What can hang from each mark
j_423: j_97 j_251 j_848
j_336: j_97 j_251 j_848 j_972
j_777: j_336 j_880
j_523: j_251 j_848 j_972
j_972: j_423
j_97: j_523
j_425: j_336 j_523 j_880

Known rows, with every way that one mark hangs from another
j_336(j_97 j_251 j_848 j_972(j_423)): -.05 -.10 .13 -.27 -.32 -.18 .13 -.13 .37 -.06 -.04 -.17 .12 .01 -.19 -.31 .52 .12 .50 .05 .13 -.33 -.23 -.05 -.22 .05 -.01
j_336(j_251 j_848 j_972(j_423)): -.04 -.09 .05 -.18 -.17 -.05 .03 -.31 .27 .02 -.09 .04 .07 -.14 -.20 -.32 .47 .05 .37 .00 .16 -.32 -.17 .02 -.16 .11 -.04
j_523(j_251 j_972(j_423(j_848))): -.27 .02 .14 -.63 -.22 -.07 -.20 -.46 .29 .10 .15 .10 .11 -.22 .09 -.25 .50 .08 .31 .05 .12 -.12 -.21 .44 -.03 .05 .22
j_972(j_423(j_97 j_251 j_848)): -.17 .09 -.05 -.34 -.21 .12 .05 -.43 .19 .07 .08 -.03 .19 .09 -.32 -.24 .49 -.18 .13 .05 .13 -.02 -.20 .27 .03 .07 .14
j_425(j_336(j_97(j_523))): -.26 .23 .05 -.48 -.16 .29 .21 -.09 .16 -.18 -.08 -.30 .01 -.22 .01 -.37 .19 .08 .09 .01 .21 -.31 -.57 .26 -.05 .17 -.10
j_777(j_336 j_880): -.38 .13 -.04 -.32 -.07 .12 .20 -.04 .24 .02 -.02 .10 -.13 -.38 -.24 -.32 .29 .07 -.11 -.28 .08 -.05 -.34 .26 .13 .17 -.09
j_777(j_336(j_97 j_251 j_972(j_423)) j_880): -.29 -.11 .01 -.33 -.13 -.11 .25 .06 .45 .00 -.08 -.06 .03 -.11 -.30 -.41 .47 .04 .14 -.24 .06 -.22 -.37 -.03 .06 -.03 -.08
j_777(j_336(j_97 j_251 j_972) j_880): -.25 -.05 -.03 -.38 -.10 -.05 .24 .08 .38 .00 -.07 .03 .07 -.14 -.25 -.44 .36 .09 .16 -.25 .06 -.18 -.30 -.14 .05 -.01 -.12
j_97(j_523(j_972)): -.34 .14 .05 -.60 -.06 .31 .07 -.45 .09 .05 -.17 -.08 .02 -.30 .22 -.23 .31 .27 .15 -.04 .18 -.36 -.36 .24 -.06 .27 -.15
j_336(j_97 j_251 j_848 j_972): -.02 -.01 .11 -.32 -.28 -.12 .10 -.12 .29 -.07 -.03 -.06 .17 -.03 -.12 -.35 .36 .19 .53 .01 .13 -.30 -.11 -.18 -.23 .09 -.08
j_425(j_523(j_972) j_880): -.24 -.04 .17 -.15 -.23 .06 .25 -.15 .14 .10 -.04 .05 .23 -.23 -.02 -.25 .30 .38 .28 -.02 .24 -.15 -.41 .00 -.03 -.04 -.10
j_423(j_97(j_523) j_251 j_848): -.16 .18 -.20 -.50 -.12 .35 .02 -.49 .06 .04 -.02 .05 .16 .11 -.13 -.27 .26 -.13 .18 .03 .12 -.06 -.14 .16 .01 .23 .00
j_97(j_523(j_251 j_972(j_423))): -.36 .08 .02 -.65 -.11 .12 -.10 -.49 .23 .04 -.08 -.11 .02 -.32 .26 -.29 .44 .13 .21 .04 .14 -.31 -.39 .43 -.10 .29 -.04
j_336(j_251 j_972(j_423)): -.13 -.06 .02 -.28 -.04 -.02 -.02 -.33 .24 .02 -.18 -.07 .21 -.16 -.14 -.46 .50 -.03 .26 .03 .19 -.36 -.25 -.04 -.06 .02 -.08
j_972(j_423(j_97(j_523) j_251 j_848)): -.22 .07 -.10 -.41 -.18 .25 .05 -.48 .18 .04 -.03 -.11 .08 .07 -.20 -.23 .47 -.17 .12 .06 .12 -.14 -.29 .33 .02 .18 .07
j_972(j_423(j_251 j_848)): -.24 .11 -.08 -.28 -.16 .20 .01 -.46 .22 .06 .01 -.02 .04 -.10 -.22 -.27 .53 -.11 .17 .04 .17 -.11 -.25 .43 .07 .12 .02
j_425(j_336(j_97) j_523(j_972(j_423)) j_880): -.24 -.11 .26 -.18 -.34 .05 .43 .11 .28 -.01 .01 -.22 .25 -.03 -.12 -.26 .32 .29 .25 .00 .27 -.25 -.71 .05 -.01 -.17 .03
j_523(j_848 j_972(j_423)): -.32 -.04 .20 -.45 -.25 -.06 .02 -.25 .03 .06 -.02 -.15 .09 -.19 -.01 -.14 .42 .18 .14 -.06 .05 -.27 -.23 .34 .10 .17 .01
j_777(j_336): -.26 .15 .06 -.30 -.07 .02 .03 -.11 .18 -.05 -.10 -.01 -.02 -.36 -.14 -.40 .31 .10 .05 -.06 .08 -.05 -.36 .29 .09 .23 -.04
j_423(j_97(j_523(j_972)) j_251 j_848): -.17 .14 -.10 -.59 -.14 .34 .04 -.55 .11 .13 .02 .14 .22 .17 -.07 -.21 .30 -.03 .23 -.02 .13 -.09 -.11 .06 .02 .15 .05
j_523(j_972): -.24 .17 .15 -.51 -.14 .10 .07 -.38 .11 .11 .01 .06 .18 -.26 .08 -.24 .34 .25 .15 -.06 .19 -.20 -.21 .11 -.01 .09 .01
j_336(j_97 j_251 j_972(j_423)): -.14 -.09 .10 -.37 -.18 -.14 .09 -.17 .35 -.06 -.12 -.26 .28 -.02 -.14 -.45 .54 .07 .38 .06 .15 -.37 -.31 -.12 -.12 -.02 -.05
j_423(j_251): -.21 .30 -.18 -.28 -.09 .21 .04 -.45 .12 .12 .00 .05 .24 -.19 -.08 -.40 .36 -.07 .12 -.01 .21 -.05 -.17 .15 .02 .24 -.13
j_425(j_336(j_251 j_848) j_880): -.07 .00 .05 -.03 -.19 .28 .20 -.10 .11 -.16 -.04 .01 .08 -.26 -.40 -.26 .14 .03 .19 -.06 .23 -.46 -.43 .07 .02 .08 -.10
j_523(j_251 j_848 j_972(j_423(j_97))): -.25 -.06 .14 -.61 -.31 -.33 -.20 -.26 .11 .08 .15 -.09 .26 -.11 .04 -.22 .40 -.01 .22 .04 -.02 -.12 -.17 .31 .01 .18 .20
j_425(j_336 j_880): -.15 .12 .03 -.08 -.10 .32 .17 .01 .09 -.16 .00 -.16 .11 -.32 -.33 -.30 .21 .05 -.03 -.04 .24 -.33 -.49 .16 .10 .02 -.05
j_336(j_97(j_523) j_251 j_848 j_972(j_423)): -.13 -.12 .06 -.37 -.26 -.02 .13 -.20 .37 -.11 -.17 -.27 .00 -.01 -.05 -.28 .50 .17 .51 .04 .12 -.46 -.31 .03 -.24 .18 -.14

Rows
-.20 .02 .15 -.64 -.26 -.16 -.16 -.44 .26 .11 .18 .08 .22 -.06 .00 -.22 .46 .01 .28 .07 .10 -.07 -.16 .28 -.05 .02 .32 | j_523(j_251 j_972(j_423(j_97 j_848)))
-.18 .06 .07 -.50 -.22 .11 .07 -.47 .20 .20 .10 .09 .28 .11 -.14 -.17 .49 .02 .20 -.03 .14 -.10 -.17 .13 .03 -.02 .19 | j_523(j_972(j_423(j_97 j_251 j_848)))
-.23 -.19 .05 -.45 -.17 -.08 .04 -.14 .23 -.14 -.25 -.41 .12 -.04 .01 -.39 .47 .09 .41 .06 .06 -.53 -.37 .00 -.08 .17 -.21 | j_336(j_97(j_523(j_848)) j_251 j_972(j_423))
-.40 -.01 .03 -.63 -.16 .01 -.17 -.37 .11 .00 -.09 -.19 -.04 -.31 .26 -.23 .39 .12 .23 .04 .05 -.34 -.33 .48 -.03 .37 -.07 | j_97(j_523(j_251 j_848 j_972(j_423)))
-.21 .18 -.22 -.42 -.15 .18 .04 -.37 -.04 .06 -.06 -.12 .24 .02 -.07 -.31 .24 -.15 .08 .01 .08 -.12 -.19 .08 .00 .40 -.13 | j_423(j_97(j_523(j_848)) j_251)
-.15 .11 .09 -.15 -.21 .21 .24 .14 .17 -.23 .05 -.32 .15 -.20 -.31 -.30 .23 .12 .09 .00 .20 -.35 -.53 .11 .05 -.02 -.02 | j_425(j_336(j_97) j_880)
-.27 .20 .05 -.33 -.17 -.01 .06 -.16 .18 .03 -.02 .06 .15 -.32 .11 -.53 .13 -.02 .17 .07 .30 .04 -.51 .31 -.12 .12 -.02 | j_425(j_336 j_523(j_251))
-.24 -.04 .24 -.49 -.29 -.14 .05 -.24 .02 .08 .03 -.17 .21 -.04 -.08 -.11 .40 .11 .11 -.04 .02 -.22 -.21 .20 .08 .12 .13 | j_523(j_848 j_972(j_423(j_97)))
-.24 .08 .04 -.68 -.20 -.05 -.11 -.33 .00 .01 -.01 -.12 .18 -.10 .12 -.24 .22 .04 .16 .02 .03 -.18 -.21 .17 -.08 .31 .05 | j_423(j_97(j_523(j_251 j_848 j_972)))
-.23 -.01 -.02 -.16 -.15 -.01 .22 .10 .39 .04 .04 .06 -.23 -.22 -.34 -.23 .45 .10 .02 -.27 .07 -.05 -.24 .24 .02 .05 .01 | j_777(j_336(j_848 j_972(j_423)) j_880)
-.08 .20 -.14 -.41 -.19 .19 .01 -.44 .09 .08 .11 .13 .28 .12 -.27 -.28 .29 -.16 .17 .02 .13 .08 -.03 .08 .04 .10 .12 | j_423(j_97 j_251 j_848)
-.11 -.15 .11 -.41 -.21 -.09 .05 -.18 .34 -.08 -.09 -.19 .20 .04 -.17 -.40 .53 .07 .46 .07 .13 -.35 -.22 -.04 -.07 -.09 .00 | j_336(j_97 j_251 j_972(j_423(j_848)))
-.35 .11 .06 -.52 -.25 .08 .09 -.11 .07 -.19 -.11 -.42 -.04 -.22 .09 -.28 .28 .21 .22 .05 .05 -.31 -.37 .32 -.05 .35 -.21 | j_336(j_97(j_523(j_848)))
-.15 .01 .03 -.41 -.30 -.13 -.01 -.08 .43 -.13 .03 -.34 -.08 -.07 .06 -.27 .53 .19 .45 .11 .09 -.22 -.27 .27 -.30 .20 .01 | j_336(j_97(j_523(j_251)) j_848 j_972(j_423))
-.28 .02 .04 -.47 -.20 -.06 -.05 -.30 .10 -.07 -.06 -.31 .04 -.15 -.07 -.26 .41 -.10 .07 .09 .03 -.21 -.36 .41 -.08 .31 .04 | j_972(j_423(j_97(j_523(j_251 j_848))))
-.12 -.02 .12 -.38 -.22 -.08 .05 -.03 .34 -.10 .04 -.32 .08 .01 -.13 -.31 .56 .18 .32 .08 .13 -.16 -.20 .15 -.08 -.10 .10 | j_336(j_97 j_972(j_423(j_848)))
-.27 -.11 -.04 -.26 -.03 .02 .16 -.06 .37 .06 -.11 .10 -.01 -.21 -.32 -.41 .44 -.03 .03 -.26 .09 -.22 -.33 .03 .10 .00 -.10 | j_777(j_336(j_251 j_972(j_423)) j_880)
-.28 .02 -.11 -.28 -.14 -.04 .26 .13 .47 .05 .05 -.11 .02 -.03 -.28 -.37 .53 .03 .05 -.22 .07 -.02 -.32 .07 .07 -.02 -.03 | j_777(j_336(j_97 j_972(j_423(j_251))) j_880)
-.38 .13 -.08 -.54 -.12 .07 -.21 -.31 .01 -.12 -.12 -.21 -.09 -.43 .20 -.34 .23 .05 .18 .06 .05 -.27 -.28 .51 -.05 .49 -.20 | j_97(j_523(j_251 j_848))
-.20 .17 .19 -.25 -.38 .01 .38 .03 .21 -.05 .00 -.09 .02 -.12 -.02 -.34 .13 .21 .28 .03 .29 -.02 -.53 .18 -.17 .10 -.04 | j_425(j_336(j_97 j_848) j_523)
-.20 -.09 .01 -.50 -.14 -.02 .03 -.13 .15 -.14 -.26 -.31 .17 -.08 .08 -.44 .32 .15 .43 .03 .07 -.48 -.24 -.11 -.10 .20 -.26 | j_336(j_97(j_523(j_848)) j_251 j_972)
.00 .00 .02 -.23 -.12 -.01 .00 -.29 .19 .02 -.10 .14 .12 -.19 -.14 -.34 .32 .11 .40 -.02 .19 -.27 -.06 -.09 -.17 .13 -.11 | j_336(j_251 j_848 j_972)
-.24 -.12 .25 -.19 -.37 -.02 .35 .24 .09 -.06 .01 -.23 .24 -.04 -.09 -.25 .14 .33 .29 -.03 .18 -.24 -.56 .01 .06 -.07 -.07 | j_425(j_336(j_97) j_523(j_848 j_972) j_880)
-.25 .18 .04 -.51 -.35 .00 .01 -.19 .25 -.16 .04 -.23 -.12 -.25 .12 -.25 .29 .22 .42 .08 .08 -.22 -.30 .39 -.27 .39 -.09 | j_336(j_97(j_523(j_251)) j_848)
-.24 .13 -.13 -.36 -.15 .17 .11 -.44 .17 .08 -.07 -.19 .17 .01 -.16 -.30 .48 -.17 .03 .04 .14 -.16 -.38 .23 -.04 .25 -.01 | j_972(j_423(j_97(j_523) j_251))
-.10 -.01 -.01 -.06 -.12 -.01 .06 .12 .26 -.04 .02 -.04 .25 -.23 -.09 -.50 .21 .08 .24 .08 .28 -.08 -.47 .03 -.10 -.12 -.02 | j_425(j_336(j_972) j_523(j_251) j_880)
-.26 -.06 .17 -.54 -.35 .07 .21 -.39 .27 -.04 -.13 -.12 .00 -.09 .05 -.19 .40 .26 .51 -.01 .11 -.49 -.39 .11 -.19 .29 -.14 | j_336(j_97(j_523(j_972(j_423))) j_251 j_848)
-.19 .01 -.01 -.13 -.17 -.03 .18 .02 .14 .07 -.09 -.12 .17 -.05 -.06 -.45 .27 -.03 .14 .00 .25 -.03 -.43 .15 .01 .02 -.09 | j_425(j_336(j_972(j_423(j_251))) j_523(j_848))
-.21 .09 .03 -.23 -.16 .34 .24 .09 .16 -.27 -.04 -.40 .05 -.21 -.20 -.29 .23 .15 .09 .00 .19 -.46 -.62 .17 .02 .08 -.13 | j_425(j_336(j_97(j_523)) j_880)
-.16 .05 -.02 -.27 -.16 -.15 .06 .06 .43 -.02 -.05 -.19 .14 -.02 -.21 -.44 .53 .07 .23 -.01 .07 -.04 -.36 .09 .03 .04 .03 | j_777(j_336(j_97 j_972(j_423(j_251))))
-.19 -.06 .00 -.29 -.21 -.09 .26 .10 .41 -.01 .00 .10 -.05 -.12 -.29 -.33 .33 .14 .26 -.26 .05 -.16 -.23 -.09 -.03 .07 -.10 | j_777(j_336(j_97 j_251 j_848 j_972) j_880)
